What can hang from each mark
Z630: Z764 Z776
Z353: Z776
Z931: Z324 Z357 Z776
Z764: Z353 Z931
Z776: Z353 Z688 Z931
Z688: Z776
Z324: Z931
Z357: Z931
Z582: Z353
Z37: Z931

Every row comes from one small tree of marks. Brackets hold a mark, then the marks that hang from it, in the order of their numbers. Every link used is in the known rows. Which tree was each row made from?
In the rows, zero is written as 128.
Known rows
(Z353 (Z776 (Z931 Z324))): [150 102 126 133 136 160 130 128 119 198  96 105  97 131 129 149 124 127
 139 151 149 145 159 161]
(Z357 (Z931 Z324 (Z776 Z353 Z688))): [139 122 129  93  83 149 121 124 132 167 120 128  91 133 159 171 144 141
 149 146 153 149 152 181]
(Z630 (Z764 Z353 (Z931 Z776))): [137  79 131  86  94 135 118 147  90 220 109 100  97 146 117 182 105 100
 131 179 130 137 148 200]
(Z776 Z688 (Z931 Z357)): [138 123 135 127 132 129 150 139 155 210 111 109  87 150 121 139 112 156
 153 170 185 170 177 187]
(Z630 (Z764 Z353 Z931) Z776): [137  63 123  86  88 145  84 179  95 219 125  84  94 164  99 173 119  93
 113 193 115 143 151 196]
(Z37 (Z931 Z324 Z776)): [133  84 123  91  94 179 105 144 124 178 109  78 117 115 165 162 117 134
 149 121 168 172 153 156]
(Z582 (Z353 (Z776 Z688 (Z931 Z324 Z357)))): [161 127 120 125 130 141 113 121 117 180  94 114  98 139 136 174 115 129
 141 143 146 172 155 176]
(Z37 (Z931 Z357 Z776)): [119  81 135  95 119 153 111 148 135 191 105  85 126 124 184 148 112 123
 148 120 166 178 156 167]
(Z324 (Z931 (Z776 Z353))): [140 102 136  89 126 148  98 129 114 176 123  91 102 146 157 194 122 134
 146 127 158 153 144 174]
(Z764 Z353 (Z931 Z324 Z357 (Z776 Z688))): [135 103 142 124  78 111 108 132 127 187 115  84 104 128 125 185 120 165
 164 174 144 155 168 188]
(Z931 Z324 Z357 (Z776 Z353 Z688)): [120 136 120 108 111 117 131 126 143 150 125 100  97 118 164 191 142 180
 172 129 174 179 144 184]
(Z776 Z353 Z688 (Z931 Z357)): [138 147 143 116 143 117 152 136 164 194 117 133  94 155 124 168 127 160
 170 142 189 176 171 207]
(Z764 (Z931 (Z776 Z688))): [143 102 145 104  94 153 117 135 114 193 123  81  97 147 144 170 105 134
 143 163 158 133 148 165]
(Z324 Z931): [140  83 136  97 120 159 114 137 107 189 111  79 100 150 132 170 105 124
 130 157 161 145 158 158]
(Z37 (Z931 Z357)): [120  75 138  98 119 157 129 155 133 196  94  85 126 131 161 138 103 116
 141 138 171 174 168 160]
(Z37 Z931): [130  74 137  87 110 177 126 152 121 193  97  86 116 132 148 143 101 101
 135 134 170 160 161 153]
(Z324 (Z931 Z357 Z776)): [129  91 133 106 131 134  99 133 121 186 118  77 110 141 169 174 116 146
 142 142 158 163 153 172]
(Z630 Z764 (Z776 Z353 Z931)): [141  88 114  81 130 156  95 172 112 215 132 109  98 169 114 174 128 105
 120 159 142 165 150 212]
(Z582 (Z353 (Z776 Z688 (Z931 Z357)))): [158 127 126 123 137 138 116 121 117 185  92 119  97 145 138 170 112 118
 138 141 145 169 152 178]
(Z688 (Z776 Z353 Z931)): [152 128 131 103 132 137 129 111 111 188 123 109  98 156 129 168 125 143
 156 132 171 165 164 192]
(Z630 (Z764 Z931) (Z776 Z688)): [140  88 120  90  83 157 101 193 114 220 136  85  80 169 110 164 128 115
 117 200 134 140 140 180]
(Z931 Z324 Z357 (Z776 Z353)): [119 113 118 103 124 126 120 116 123 152 119  90 114 117 170 191 128 166
 160 121 168 181 148 187]
(Z37 (Z931 Z357 (Z776 Z353))): [119  93 139  89 125 147 113 148 139 182 108  97 130 127 186 163 119 126
 155 107 168 180 153 176]
(Z582 (Z353 (Z776 Z688))): [156 123 126 108 125 146 121 121 103 168  92 116  87 141 135 175 112  98
 133 140 138 154 138 163]

Write each row's tree
[149 124 135 133 135 145 143 138 139 202 100 120  77 140 127 143 134 124
 146 156 152 139 152 163]	(Z353 (Z776 Z688 Z931))
[136  86 156 133 109 109 120 136 117 206  93 100 112 139 122 164 114 120
 145 176 123 135 170 178]	(Z764 (Z353 Z776) (Z931 Z357))
[165 127 121 121 126 152 112 120 112 178  95 116  93 140 128 177 114 123
 139 142 145 165 151 173]	(Z582 (Z353 (Z776 Z688 (Z931 Z324))))
[135 137 120  93  98 145 127 121 127 146 128 101  80 120 146 198 139 158
 166 126 171 160 134 173]	(Z931 Z324 (Z776 Z353 Z688))
[147 101 157 126  93 122 124 139 120 201  98 106  87 141 104 169 123 116
 149 179 125 121 160 169]	(Z764 (Z353 (Z776 Z688)) Z931)
[129 119 138 103 127 121 109 139 139 179 124  96 100 144 166 188 133 159
 157 134 163 164 148 179]	(Z324 (Z931 Z357 (Z776 Z353 Z688)))
[163 109 124 114 141 155 106 113  98 183  90 113 104 145 136 172 100  99
 128 133 140 164 153 177]	(Z582 (Z353 (Z776 Z931)))
[137 116 138 115  93 136 119 137 130 180 126  85 113 137 153 187 121 177
 160 157 166 156 156 177]	(Z764 (Z931 Z324 Z357 (Z776 Z353 Z688)))
[151 125 123 124 108 157 142 134 144 197 116 101  78 141 101 152 117 167
 155 172 187 163 174 175]	(Z776 Z688 (Z931 Z324))
[142 149 131 121 128 125 149 136 164 184 119 125  96 144 118 176 133 185
 174 146 192 183 176 201]	(Z776 Z353 Z688 (Z931 Z324 Z357))
[135 107 137  93  93 147 124 126 128 184 115 123  87 141 164 148 129 114
 136 155 147 139 151 177]	(Z357 (Z931 (Z776 Z688)))
[141 123 135 139 141 131 146 140 147 206  99 120  85 138 136 139 136 134
 149 157 153 148 157 167]	(Z353 (Z776 Z688 (Z931 Z357)))
[123  96 128  96 110 155 109 146 139 174 109  90 131 116 180 171 126 150
 161 111 171 187 157 172]	(Z37 (Z931 Z324 Z357 (Z776 Z353)))
[136  98 137 112 101 142 111 129 117 181 123  78 126 137 158 187 111 167
 152 152 162 157 159 179]	(Z764 (Z931 Z324 Z357 (Z776 Z353)))
[135 118 141  87  99 141 125 125 132 177 118 136  90 143 165 162 136 117
 144 141 148 142 148 186]	(Z357 (Z931 (Z776 Z353 Z688)))
[141  90 120  86  93 159 122 150  92 209 119  96 104 144 133 190 111 126
 132 171 147 143 141 189]	(Z630 (Z764 (Z931 Z324 (Z776 Z353))))
[142  74 100  94 111 170  90 173 106 219 130  84  95 158 107 160 122 120
 112 181 143 167 157 196]	(Z630 Z764 (Z776 (Z931 Z324)))
[138 105 128  90  92 155 114 116 119 168 117 122 105 132 164 171 134 132
 142 140 148 150 156 182]	(Z357 (Z931 Z324 (Z776 Z353)))
[144 126 129 145 131 136 142 141 147 200 100 114  85 130 131 145 141 151
 152 160 156 152 160 164]	(Z353 (Z776 Z688 (Z931 Z324 Z357)))
[141  83 152 103  93 128 102 120 102 192 112  87 104 140 123 181 101 115
 146 161 134 136 160 187]	(Z764 Z353 (Z931 Z776))
[140 104 125  82  90 149 104 192 119 208 139 102  84 172 113 184 140 118
 128 180 136 143 137 192]	(Z630 (Z764 Z931) (Z776 Z353 Z688))
[153 148 131 112 119 145 145 131 152 181 122 127  85 146 106 182 132 171
 171 143 190 169 168 194]	(Z776 Z353 Z688 (Z931 Z324))
